Each row comes from the steps of one path. Every step used is in the known rows, and no mark comes twice. Write the path behind each row, first mark first.
Known rows
gorit > rovit: [ 14  -2   7  12 -17  21  21   1  28  -8 -12  12  17   2  -6 -11  23  24
  32 -14   2  17 -14 -12  26 -26  32 -13   7 -14  12  -5  14 -27]
gebo > mirozu > nodoli > gufa > biled > bubat > munu: [ 36  -6  29   7  -6  32   9  -9  41 -26  39  -2  22  -5   1   0   1  14
  40 -41 -24  24  -6  17  30  15  -2 -25  30 -35  36   2 -14   6]
nodoli > mirozu > biled > rusi > gorit > rovit: [  4 -25   8  -8 -33   8  18 -11  15  12 -11  -9  14   8  10  13  14  23
  34 -17  15  39  18  -1  17 -19  42  -5   9 -24   6 -24   7  -5]
mirozu > nodoli > gufa > biled > rusi: [ 12  -2   9  10  -8   4  15  -8  19 -13  10  -7   1 -10  15  -1  14   8
  11 -16 -20  22 -12  19  -3   3   4   1  22 -16  31 -18  -3   3]
mirozu > nodoli > gufa: [ 23   7  22  23 -11  22  17   7  39   2  -3  -1   4   1   8   7  28  -9
  12 -20 -51  19  -7   7  13 -26  22   3  10 -25  15 -19 -23   1]
gebo > mirozu > biled: [ 11 -12   0 -14  -9  20  31   7  34 -31 -14 -10  15  18 -17  11  15  13
  23 -29  -7  -3 -10  -2  18   2  32  -1   3 -21  -5  -4   5 -27]
rusi > gorit > rovit > gebo: [ 20   3  13   6 -12  11  39 -12  -1   1 -11  12  14  14   6   1  13  18
  18 -23  -1  27  11  -8   5 -29  44   8   2 -22  -8 -24   5 -19]
mirozu > nodoli: [ 21  -2  11   2 -15  29  30  14  28  -1  -2   7   3  -4   9  -3  27 -10
   8 -20 -36  20 -12  11  14 -12  36   4   5  -8  -8  -6 -14 -26]
rusi > biled: [ 21   9   0  -3 -13   4  23   5  25  -8 -12   1  24   6  -6   6  -1   2
  13   1 -11   2 -20   6   9 -11  48  -3  -9 -13  -8 -10  -2  -5]
biled > gufa: [ 32  13  -4   5   0  18   9  -7  26  -6   3   1  14 -18 -17 -27   7   8
  16   1 -16  13 -18  -7  14 -16  40 -12  -2 -10  15 -21   5  -9]
bubat > munu: [ 28  -2  27   9 -19  10  21   1  42 -22 -10  23  34   4 -23  -5  13  11
  23 -11 -19  27 -12  -3  35  12  33 -20   9  -8  -7  -1   5 -29]
mirozu > biled > gufa > nodoli: [ 24  14  31 -19  13  -2  27 -17  19   1 -11 -14   2 -24  -6  -3  -5   4
  12  18 -23  11 -16  12   7 -17  24 -13  12 -31  10   0  -7 -37]
nodoli > gufa > biled: [ 22  23  23  14   6   5  21   5  29 -18   7  13  25   8   2  -7   4  11
  29 -22 -16   6 -16   6   2 -14   5  -3  11 -23  29 -19   7  13]
biled > mirozu: [ 20   2  -8  11 -22  19   3  16  34 -26   1  -1  13 -13 -21 -15  17  14
   9 -12  -5  -9 -23  -9  14  12  26   1  -1   2   8  -5  -2 -15]
munu > bubat: [ 38  10 -11   9 -19  14   9   6  26 -12   2  11   7 -20  -7 -15  20   7
  22 -28 -11  12 -18 -14   9 -16  29   5   7 -10  14   6  19 -12]
rovit > gorit: [ 22  -7  10   7 -10  15  24   1  11 -17  -6  28  21   1 -22 -16  25  21
  33 -20 -19   3 -26  -4  15  -3  30   5  15 -14  -8 -15   6 -34]
gebo > mirozu > nodoli > gufa > biled > rusi > gorit: [ 13 -11  11  -8 -16  23  19  -6   5 -10  23 -17  -7  -9  10   5   8  12
  15 -28 -31  16  12  19  -1  10  13  11  18  -4  20 -26  -9  30]
tipeva > nabada: [ 30   9  10   2 -20   2  33   9  34 -23  10   2  12   1 -12 -26  17   8
  19 -16 -22  -7 -33 -29  16   2  41   8   8  13  22  -4  19 -20]
gebo > mirozu > nodoli: [ 20 -14  -1  -7 -14  39  25  10  28 -15   7  -4  -2  -7   0   2  21   0
  11 -34 -35   4  -6   5  22   3  28   4  11  -4  -1  -4  -7  -9]
vufuf > munu > bubat > tipeva: [ 34  -4  -3  -5  -1   1  14  -6  27 -13   1  17  34  -8 -26  -7  20  11
  13 -18  15  23 -16 -14  35   6  41  24  21 -17  14 -14  11 -11]
gufa > biled > mirozu: [ 15  11   1   0  -9  13  10  15  25 -32  14   3  22 -10 -11 -15   2  19
  18 -19   9  -9 -24   4   1  21  13   3   6  -4  19  -4   5 -10]
nodoli > gufa > biled > mirozu: [ 16  20  11  19  -4   8   1   8  33 -26  15  -3  20  -5  -8  -5   3  20
  18 -19  -3  -6 -18   3   2  10   0   1  10 -17  38 -14  -5  13]
tipeva > bubat > biled: [ 44  12  32   8   9  12  28   4  38 -31   6  11  20   3 -16 -13   3   1
   7 -11  -2  16 -25  10  30  -2  41 -12   1  -2  -2   8  30 -30]
biled > bubat > munu: [ 46  -7  16  11 -21  23   7  -3  46 -26  13  14  31 -10 -19 -23  11  14
  35 -19 -16  23 -20  -3  32   6  23 -27  12 -18   6   8   1 -28]
munu > bubat > biled > rusi > gorit > rovit > gebo: [ 29  -9   1  13 -14   3  22 -34  -8  -2  -1   2   4  -3   0   0   8  26
  19 -20  17  51  11  -2   5 -13  38  -2  23 -30   5  -8  19 -29]
rovit > gebo: [ 28   5   2  10  -3   1  34  -3  12 -20 -14  18  18   7  -3  -7   8   3
   0 -22 -12  11  -8  -9   2 -11  32  12   1 -19 -15 -19  10 -26]
gebo > mirozu > biled > rusi: [  6 -31 -17 -11 -20   8  19  -8  28 -34 -15 -22   2   1 -17   6  16  20
  11 -16   3   1 -12   0  13  19  26  -2   9 -12   3  -6  12 -28]
rusi > gorit: [ 27   7  15  -6 -20  23  29  16  16  -6  -3  10  12   3  -9 -15  16   2
  20 -15 -30  10  -2  -2   7 -17  44   8  -6   8 -18 -18  -1  -2]
gebo > rovit: [ 29   1   3   3 -20  18   7   4  38 -35 -19  23  14  -2 -11 -15  14   3
  26 -26   1 -10  -6 -18  19 -26  12  12  -5  -5  -8 -27  10 -12]
gufa > biled > rusi > gorit > rovit: [  7  -7  10  -5 -23  13  24  -9   2  -5   8   1   8  -4   5 -10  10  33
  35 -13  11  26  -1   6   7  -9  27  -5  14  -5  18 -17  17  -8]
gorit > rovit > gebo > mirozu > biled: [  4 -14   1  -5  -3  11  39 -16  17 -25 -19  -9  14  26  -4  23  11  24
  20 -37  14  10   6  -6  15  -8  33   0  11 -43   0 -11   8 -38]
rovit > gorit > rusi > biled > gufa > nodoli: [ 26   4  25 -15  12   2  25 -27  -5  14  -9 -13  -3 -32 -21   7 -20  17
  22  33 -24   9 -32   8   3  -6  33 -24  18 -30  14  -2   5 -22]
vufuf > munu > bubat > biled > mirozu > nodoli > gufa: [ 39  -9  11  26  -7  22  -9  -7  36   1  12  -8   8 -13  -5   9  23   6
   9 -14 -23  31  -4   8  31   6  20  13  23 -31  39  -7 -32  -6]
nodoli > gufa > biled > rusi > gorit > rovit: [  8   0  19  10 -19  10  16 -15   9   0   6  -2   7   0   8  -3  12  33
  36 -14   0  27   5   5   7 -19  19  -6  18 -17  34 -25   6  11]

Write each row's path
[ 12  -2   5 -13   2  21  29 -29   3  -1  -1 -22   8  13  -7  14  -1  22
  23 -19   8  24  16  -3  10 -19  48  -7   6 -42  11 -29  -5 -18] : rusi > gorit > rovit > gebo > mirozu > biled > gufa
[ 24   8  -6  -2   0  20  16  -6  20   6 -10 -21   7 -10 -20   5 -17   6
  19  21  -6  19 -25  -4   3 -13  57 -28  -5 -19  17 -14  13  -2] : gorit > rusi > biled > gufa
[ 16 -13   4  -3 -16  16  19  -3  11 -14 -27   8  10   8 -22  20  -6  16
  35  -4   5  -2 -26  -8   8 -13  37  -6   1 -24  -8 -22  16 -19] : gebo > rovit > gorit > rusi > biled
[ 24 -10 -11   2  -2  14  28  -6  15 -33  -2   4  12   3 -13  -5   5  13
   5 -38 -11  -7  -2 -15  14   7  24  10   7 -10  -6 -12  17  -7] : rovit > gebo > mirozu
[ 40   9   0  -2  -1  22  18  11  23 -28  30   9  21 -12   3 -37  -1  11
  38 -28   3   3 -30   7  -2 -10   7  -6   8 -16  20   0  14 -10] : gufa > biled > bubat
[ 17  -8   1  -3   6  16  31 -22  26 -33   4 -14  31  18 -15  13  10  21
  26 -39  37  18  -9  -4  20  -9  33  -6  25 -55   9 -11   9 -32] : gorit > rovit > gebo > mirozu > biled > bubat > tipeva
[ 14   5   9  -5 -11  30  20  15  18 -15  22  -3   7 -12  10   0  13   1
  10 -25 -11   8 -16  22   2  17  17   6  11 -10  14  -2 -17 -16] : gufa > biled > mirozu > nodoli
[ 37 -14 -11  14 -16   6   1 -16  25 -21  -2  -1   6 -23 -19 -17  15  17
  16  -7   4  32 -20   1  13  11  24 -13  23  -8  13  10  28 -32] : munu > bubat > biled > rusi
[ 26   7  21 -23  20  -5  31 -33   6 -10  -6 -21  -2 -18  -7   8 -16  11
   2  -1 -16   3  -1   7   4  -5  19  -5  18 -39   8  -5  -3 -28] : rovit > gebo > mirozu > biled > gufa > nodoli
[ 36   9  39   6 -12   0  24   3  46 -33  10  17  24  -2 -13  -3   6   4
   9 -19 -12  17 -18   0  41  13  41 -14   1  -5   4   3  20 -23] : tipeva > bubat > munu
[ 29  -1  25  -7  -3  -4  15  -2  27   8  -4  13  19 -24   6  -9  -5   2
  16 -10 -22  10   0  -5  22 -13  12  -1  16 -13   2   0  15  10] : gufa > nodoli > mirozu
[  4 -14   7  -2 -19  -3  38 -24  -4  -5 -23  -7   8  19  10  16  15  20
  12 -17  14  36  13   2  -3 -17  45   8   8 -33  -9 -25   2 -39] : mirozu > biled > rusi > gorit > rovit > gebo
[ 17  -4  -1  -2 -12  16  29  13  24  -3 -25 -11  11  10 -16  17  -9   3
  19  10  -9  11 -29  -4   3  -8  53 -19  -7 -12  -2  -4  20 -10] : gorit > rusi > biled
[ 37   8   3   2  -1  21  17   3  41 -27  13   4  31  -7 -22 -21  16   4
  23 -20   4  11 -30  -5  19  -7  29  -5  16 -19   4  -9   9 -12] : biled > bubat > tipeva
[ 15   2  17   2 -23  26  28   5  15   5  -7  10  15   6  -2  -9  20  21
  36 -15  -9  23   3  -7  19 -31  46  -4   2  -7   2 -16   3 -11] : rusi > gorit > rovit
[ 30   1  18 -14   6  -1  11 -16  18  27  -6 -16  10 -31  -3  11 -33   1
  17  21 -11  20  -7  -1  10 -12  33 -24  12 -25  22  -5  17  23] : gorit > rusi > biled > gufa > nodoli > mirozu
[ 38 -22  19   3 -25  22   5 -15  27 -27  -2  11  24  -1 -26   8  -9  22
  53 -12   7  17 -24  -4  27   4  23 -28  14 -36   2  -9   7 -29] : gebo > rovit > gorit > rusi > biled > bubat > munu
[ 18   0   4  17  -6   5  34 -13  10 -10 -16  16  17  10   4  -2  14  20
  16 -22   8  21  -5 -13  11 -25  33   2   8 -29   2 -17  13 -33] : gorit > rovit > gebo
[ 28  12  21 -16  11   3  22 -16  10  13 -11 -23  -5 -31 -13   6 -27   6
  11  36 -21  11 -26   6   1 -12  35 -27   8 -20  17   4   9 -11] : gorit > rusi > biled > gufa > nodoli
[ 31 -15 -10  -8 -10  32  17   6  38 -34  10 -17  10   2 -11 -11  10  13
  33 -34  -1  -6 -18   1  14  -7  23  -8   5 -27   8   5   2 -25] : gebo > mirozu > biled > bubat
[ 14 -22  11 -16 -15 -19  16 -16  23  -4 -17 -12   9 -17   6  10   2   8
   7   0  -2  19  -3   8  10   5  15  -1  19 -23   4  -3  10 -17] : gufa > nodoli > mirozu > biled > rusi
[ 32  23  19   8  14  13  15  -3  38 -28  25   2  39   1 -13 -14   4   8
  34 -26   7  12 -26   6   9  -9  10  -6  24 -35  30 -18   9  12] : nodoli > gufa > biled > bubat > tipeva
[ 50  15   0  12   7  21   0 -21  26  -1  10   0  16 -25 -24 -23   2  10
  26  -3  -2  38 -17  -1  18 -12  36 -25  15 -24  25   1  15 -20] : munu > bubat > biled > gufa
[ 37 -21  19   6 -19  21  15 -10  24 -13   5   5  27   1 -28   5  -6  22
  48  -3  -8  28 -32   3  24  13  39 -36  18 -34   6   6   5 -34] : rovit > gorit > rusi > biled > bubat > munu
[ 40 -25   0  -5 -19  10   9 -15   4   0   3   5  10 -16 -17 -19  11  19
  15  -2  -4  38   4   3  24  13  41  15  14   1   1 -10   5 -14] : vufuf > munu > bubat > biled > rusi > gorit
[ 10 -15   3   3 -32  17  19  -8   9   0  -5  -4   3  -7  -1 -10  23  29
  27  -6   1  26   1  -5  14 -16  39  -5   8  -2   8 -16  10 -12] : biled > rusi > gorit > rovit
[ 42 -13 -15   2 -14   8   7   2  20  -6   0  18  14 -18 -10 -19  18  16
  17 -17  -2  14 -13 -16  28  -4  31  26   7  -9  20  -6   7 -16] : vufuf > munu > bubat
[ 36   4  -3  17 -13  21  -6   1  34 -24   9  -2  16 -19 -27 -12  11  18
  17 -14   9  16 -21  -3  17  18  25 -10  16 -11  17  16   8 -25] : munu > bubat > biled > mirozu
[ 10 -13  -6   5 -20  17  10   5  13 -11  -8 -14  11  -4 -30  17  -3  25
  21   6   3  -5 -37  -3   3  22  43 -10   4 -15   7  -6   2 -20] : rovit > gorit > rusi > biled > mirozu
[ 18   7  13  27 -18  25   0  10  42  -5   6 -14   1  -6   3   9  28  -3
   5 -18 -41   8  -9   6  14  -7  18   6   9 -21  25 -17 -36   4] : biled > mirozu > nodoli > gufa
[ 38  13  15  12   2  30  12   7  29 -14  35  -3  11  -9  21 -17   9   0
  34 -34 -24  16 -19  19  -2 -23  -1  -3  16 -34  36  -7 -13   6] : mirozu > nodoli > gufa > biled > bubat
